What can hang from each mark:
vago: betogez
tevinin: dafup
vekid: piful
vomi: piful
betogez: piful vago
piful: betogez dafup posis vomi
dafup: piful tevinin

Each row was made from one small tree. The marks that hang from a mark follow it in brackets, in alphabetical order. Every link used is in the known rows. Write each row's tree.
(in the rows, 128 means zero)
Known rows:
piful[betogez[vago] posis vomi]: [133  60 183 158 164 139 134 134 129 164 138 125 174 201  86 104 194  93
 131]
tevinin[dafup[piful]]: [140 119 164 115 154 142 146 140 144 142 113 107 139 110 146 134 143 161
 143]
vomi[piful[betogez]]: [142  92 151 133 153 117 135 124 128 125 108 160 153  99 119 102 158 142
 128]
vago[betogez[piful[dafup posis]]]: [140 116 163 169 144 124 154 142 141 121  92 109 178 166 132  97 229 110
 101]
dafup[piful[betogez posis] tevinin]: [129  98 191 134 118 172 127 139 121 151 115 115 150 164 139 107 138 138
 162]
vomi[piful[betogez posis]]: [145  76 162 156 143 129 121 129 129 124 128 139 160 112 111  91 170 120
 118]
betogez[piful[dafup posis vomi] vago]: [138  99 191 153 175 141 117 136 127 140  87 110 180 188  84 102 227 105
 112]
vomi[piful[dafup posis]]: [153 109 148 143 161 128 103 133 123  92 109 110 157 107 101  96 173 130
 116]
dafup[piful]: [118 141 155 117 120 142 145 135 129 128  89 106 146 137 157 130 143 148
 155]
vekid[piful[betogez]]: [129 110 153 139 154  95 165 127 115 120 123 131 152 120 134 118 153 114
 145]
piful[betogez]: [126  95 146 136 146 119 139 134 137 141 118 138 157 160 129 109 150 115
 140]
piful[betogez dafup[tevinin] posis vomi]: [147  59 188 141 146 125 114 149 116 129 136 122 166 217  83  91 152 112
 146]
vekid[piful]: [132 151 142 129 162 107 148 133 110 103 120 115 142 121 146 132 139 129
 139]
betogez[piful[posis] vago]: [129 130 171 155 181 179 110 131 135 161  91 117 168 156 124 108 202 114
 106]
dafup[piful[betogez posis]]: [121  85 177 150 103 143 152 132 134 144 111 101 161 152 133 108 171 114
 149]
tevinin[dafup]: [149 113 141 125 180 135 124 145 146 138 138 121 142 128 134 126 136 145
 124]
vago[betogez[piful[posis vomi]]]: [136 105 184 176 118 112 162 151 133 134 115 126 175 203 137 108 216 105
  98]
piful[betogez[vago] dafup vomi]: [136  66 175 130 184 113 140 127 128 154 103 131 176 186  75 105 197 112
 145]
piful[betogez[vago] dafup[tevinin] vomi]: [143  75 188 112 201 145 122 133 114 162 107 145 166 198  80 107 165 136
 159]
betogez[piful[dafup[tevinin] vomi] vago]: [143 125 198 114 199 158 111 138 114 152  74 145 164 182  97 112 179 150
 137]
vago[betogez[piful[dafup posis vomi]]]: [144  94 184 171 129 100 163 149 134 118 100 113 182 200 115  99 235 103
 102]
vago[betogez[piful]]: [130 138 155 150 143 125 166 139 141 139  88 141 164 155 165 117 197 131
 109]

Write each row's tree:
[145 103 197 142 145 137 100 154 116 117 101 121 165 209 101  98 168 126
 125]	betogez[piful[dafup[tevinin] posis vomi]]
[138 114 169 154 136  94 146 145 101  99 150 100 154 170 118 122 159  99
 132]	vekid[piful[posis vomi]]
[144 131 187 135 208 197  88 136 122 153  80 118 164 163 106  99 186 137
 123]	betogez[piful[dafup[tevinin] posis] vago]
[143 105 172 138 145 153 136 144 144 139 130  86 144 123 137 124 156 142
 133]	tevinin[dafup[piful[posis]]]
[142  99 181 117 136 117 156 147 135 136 122 113 145 145 130 136 148 154
 148]	tevinin[dafup[piful[vomi]]]
[132 115 198 125 114 159 123 151 108 129 120 105 147 198 133 123 128 143
 158]	dafup[piful[posis vomi] tevinin]
[132 109 192 158 166 153 119 138 126 156 100 123 173 191 104 111 206 106
 110]	betogez[piful[posis vomi] vago]
[141  93 162 115 166 138 117 139 124 136 107 138 155 170 110 100 134 141
 156]	piful[betogez dafup[tevinin]]
[160  78 177 136 168 146  99 134 116 116 116 138 155 118  96  83 158 143
 132]	vomi[piful[betogez dafup[tevinin] posis]]
[129  94 210 106 162 166 149 128 112 179  97 144 156 176 117 123 153 157
 174]	dafup[piful[betogez[vago] vomi] tevinin]
[122  82 196 123 142 135 169 123 125 171  94 132 168 166 113 124 187 132
 161]	dafup[piful[betogez[vago] vomi]]
[149  80 150 131 163 103 132 123 128 110  97 149 161  98  98  92 176 137
 130]	vomi[piful[betogez dafup]]
[125  67 206 146 135 148 156 127 125 167 112 110 173 179 102 112 201 111
 150]	dafup[piful[betogez[vago] posis vomi]]
[132  76 210 135 107 147 138 145 113 146 125 121 156 198 121 110 141 130
 163]	dafup[piful[betogez posis vomi] tevinin]
[142 125 150 149 164 108 135 137 110  89 126  82 156 131 115 112 174 107
 131]	vekid[piful[dafup posis]]
[156  93 167 112 175 133 112 130 115 117  99 159 149 106 105  93 144 162
 143]	vomi[piful[betogez dafup[tevinin]]]
[148 127 179 152 160 155 131 149 128 130  95 120 166 176 139  97 196 134
 113]	vago[betogez[piful[dafup[tevinin] posis]]]
[134 116 162 158 144 134 110 142 136 115  86 102 169 165 114  96 196 109
 109]	betogez[piful[dafup posis]]
[140  49 183 152 173 128 133 132 129 149 124 110 182 199  65  96 211  91
 135]	piful[betogez[vago] dafup posis vomi]
[147 119 190 130 154 114 154 150 120 129  86 148 167 199 130 108 188 147
 127]	vago[betogez[piful[dafup[tevinin] vomi]]]
[159 119 165 126 177 159  83 140 111 102 113 123 146 118 107  97 141 156
 127]	vomi[piful[dafup[tevinin] posis]]
[153  69 172 146 198 147 117 115 129 140 106 127 172 102  74  86 215 123
 120]	vomi[piful[betogez[vago] dafup posis]]
[152  68 161 151 154 114 120 128 129 108 113 125 166 110  90  83 189 118
 120]	vomi[piful[betogez dafup posis]]
[140  82 185 118 189 162 160 121 149 185 107 124 155 103 122 124 182 152
 149]	tevinin[dafup[piful[betogez[vago]]]]
[142  94 161 126 197 150 132 112 126 156  98 164 159  89 108 104 183 145
 130]	vomi[piful[betogez[vago]]]
[149  86 161 122 207 137 128 110 127 142  85 148 166  88  85  96 200 143
 132]	vomi[piful[betogez[vago] dafup]]
[146  43 204 151 121 118 162 144 141 149 143 107 161 159 107 113 179 120
 139]	tevinin[dafup[piful[betogez posis vomi]]]
[143 126 177 140 162 164  91 148 124 125  90 116 158 173 119  98 164 132
 123]	betogez[piful[dafup[tevinin] posis]]
